Every row comes from one small tree of marks. Brackets hold a mark, then the marks that hang from it, in the order of their numbers. Every link used is in the known rows. Which tree was each row made from?
In the rows, 128 means zero.
Known rows
[j574 [j494 j104] j650 [j838 j18]]: [122 125 164 191 178  97  93 173  92  83 120 121 193 143  91 153 145 162
 155 133 118 154 115]
[j650 j215 [j574 [j838 j18]]]: [178 139 145  90 134 164  77 130 197 142 118 152 110  87 179 127 165 138
 117 142 116 105  72]
[j650 j215 [j574 j838]]: [157 151 102  83 117 127  97 125 185 150 129 169 121  83 193 131 147 132
 121 123 120 107  65]
[j860 j291]: [146 120  58 121 111 114 144 138  95 130 113 120  74 110 166 117  88 136
 118 174 158 129 150]
[j215 [j104 j494] [j650 j574]]: [145 125 117  72 106 174 153 115 149 160 160 152  93 187  96 113 128  89
 105 142 138 116 162]
[j838 [j18 j291] [j574 j650]]: [133  98 235 115 119 181 120 129 113 116 109  92  80 204  78 144 149 154
  94 153 103 143 158]
[j650 [j574 [j494 j104]]]: [135 136  86  70 139  94 173 125 135 119 141 109 127  95 163 129 103 100
 157 131 127 119 132]
[j574 [j650 [j215 j104]] [j838 j18]]: [144 130 194 169 146 151  35 153 149 111 125 178 153 127  99 125 166 158
 129 115 138 147 108]
[j215 [j104 j494] [j650 [j574 j838]]]: [145 131 119 103 112 167 125 134 165 168 166 173 124 197  95 125 143 109
  94 152 133 123 124]
[j104 [j494 [j574 [j650 j215] j838]]]: [116 135  99 208 140 111 101 128  95 137 112 142 179  87 134 114  91 139
 146  98 110 119  86]
[j838 j18 [j574 j494]]: [141 117 178 111 142 157 148 143 139 113 108  41  99 159 103 145 162 150
 104 140 134 138 135]
[j838 j574]: [125 132 119  91  93 122 156 116 140 143 111 109  82 129 136 136 120 142
  88 142 155 142 123]
[j574 [j494 j104] j650]: [100 134 117 150 151  59 153 143  58  85 127 111 164 127 109 142 105 127
 171  98 129 148 156]
[j650 [j215 [j104 j494]] j574]: [161 140 118  67 118 163 120 114 184 157 158 144 115  89 151  99 124  96
 142 102 135  92 132]
[j838 [j18 j291] [j574 [j650 j215]]]: [150 109 244 105 120 209 103 115 120 111 104 102  82 183  94 129 163 153
 106 135  94 133 143]
[j574 j494 j650]: [ 85 132 131 152 145  53 147 157  66  92 125  89 142 162  97 168 137 141
 147  76 125 145 155]
[j215 j104 [j650 [j574 j494]]]: [139 124 124  59 123 150 162 121 146 134 166 133  99 201 102 125 148  92
 116 122 140 135 170]
[j18 j291]: [ 97 107  95 134  80 137 163  83 111 145 138 143 106 150 139 149 113 122
 107 144 117 110 157]
[j291 j18]: [100 121  76 100 103  75 163 111 110 121 130 130 123  84 163 120 112 101
 121 185 160 132 126]
[j291 j860]: [ 79 161  86 154  98  75 161 146 144 174 108 157 107  92 170 111 127  98
 128 161 125 117 152]
[j650 j574]: [131 134  91  63 107 100 149 119 159 146 127 137  83  99 172 135 114 108
 114 137 141 118 126]
[j574 j494]: [ 93 128  80 142 124  82 169 127 102 118 130  89 133 133 132 159 131 131
 132 101 135 124 145]
[j104 [j494 [j574 j650]]]: [ 97 120  92 187 133  93 145 120  71 135 110 113 143  98 119 113  65 119
 145 107 127 124 138]
[j494 j104 [j574 j650 j838]]: [113 131  79 191 139  72 112 113  88 117 106 192 181  51 153  97  43 127
 157 150 141 162  92]

Which tree is each row?
[153 130 232 111 163 162 109 157 111  89 100  48 108 166  89 136 178 161
 128  95 112 144 130] -> [j838 j18 [j574 j494 [j650 j215]]]
[121 145 146 178 131 121  66 154 127 132 142 177 180 135  96 132 146 153
 136  90 132 134 106] -> [j574 [j650 [j215 [j104 j494]]] j838]
[129 136 188 186 177 123  68 176 108  87 115 109 174 155 100 160 191 174
 147  88 103 134  99] -> [j574 j494 [j650 j215] [j838 j18]]
[125 145 179 104 140 116 136 148  98  98 114  70 118 162 106 142 155 155
 133  69 118 146 123] -> [j838 [j574 j494 [j650 j215]]]
[136 133  84 179 124 156  99  99 154 157 146 168 173  65 145  86  97 118
 141 110 142 111 101] -> [j650 [j215 [j104 [j494 [j574 j838]]]]]
[110 137 154 135 149 103 115 144  95  93 146 116 153 145  97 131 148 129
 168  48 131 142 159] -> [j574 j494 [j650 [j215 j104]]]
[103 116 158 163 103 161 146 125 144 161 111 136  96 142 139 118 150 105
 119 190  89 100 176] -> [j838 [j18 [j291 j860]]]
[147 124 118  48  99 156 150 102 160 151 154 175  74 174 118 111 130  89
  97 147 157 136 161] -> [j215 j104 [j650 j574]]
[112 123  81 158 133  77 143  92  69 112 103 162 149  42 155  83  26 103
 168 137 146 152 134] -> [j494 j104 [j574 j650]]
[148 144 110  64 136 122 147 123 147 123 138  96 114 100 175 132 145 112
 151  82 111 101 115] -> [j650 j215 [j574 j494]]
[110 137  67 174 140  83 142 136 118 118 139 139 194 105 138 149 120 144
 145 139 136 135  97] -> [j574 [j494 j104] j838]
[147 109 150 109 119 160 107 128 184 147 135 146 110 148 146 147 150 135
  99 178 102 113 103] -> [j650 [j574 [j838 [j18 j291]]]]
[142 114  81 190 141 134 108  95 132 135 103 172 166  29 170  85  57 122
 141 193 150 137  91] -> [j494 j104 [j574 [j838 j18]]]
[119 139 157 110 143  91 160 147  83  92 116  81 135 151  98 136 114 144
 141 113 131 164 139] -> [j838 [j574 [j494 j104] j650]]
[121 105 141 177 110 164 101 119 145 141 127 154 135 156 123 159 154 155
  93 177 113 118 112] -> [j574 [j838 [j18 j291]]]
[134  97 197 115 128 195 158 121 130 118 125  44 101 205  90 150 162 147
 101 150 102 125 155] -> [j838 [j18 j291] [j574 j494]]
[136 129 122  88 129 143 135 139 164 139 171 157 127 212  99 136 165 114
 109 135 134 144 128] -> [j215 j104 [j650 [j574 j494 j838]]]
[151 140 125  57 137 140 131 124 175 127 165 121 122 106 152 111 143 101
 156  80 131 110 137] -> [j650 [j215 j104] [j574 j494]]
[135 135 102 134 105 157 119 102 143 149 149 147 134  89 133 106 122 114
 137  98 148  98 144] -> [j650 [j215 [j104 j494]]]
[125 114  93 213 138 143 116 122 130 154 110 122 162  86 133 117  93 133
 121 156 126 112  96] -> [j104 [j494 [j574 [j838 j18]]]]
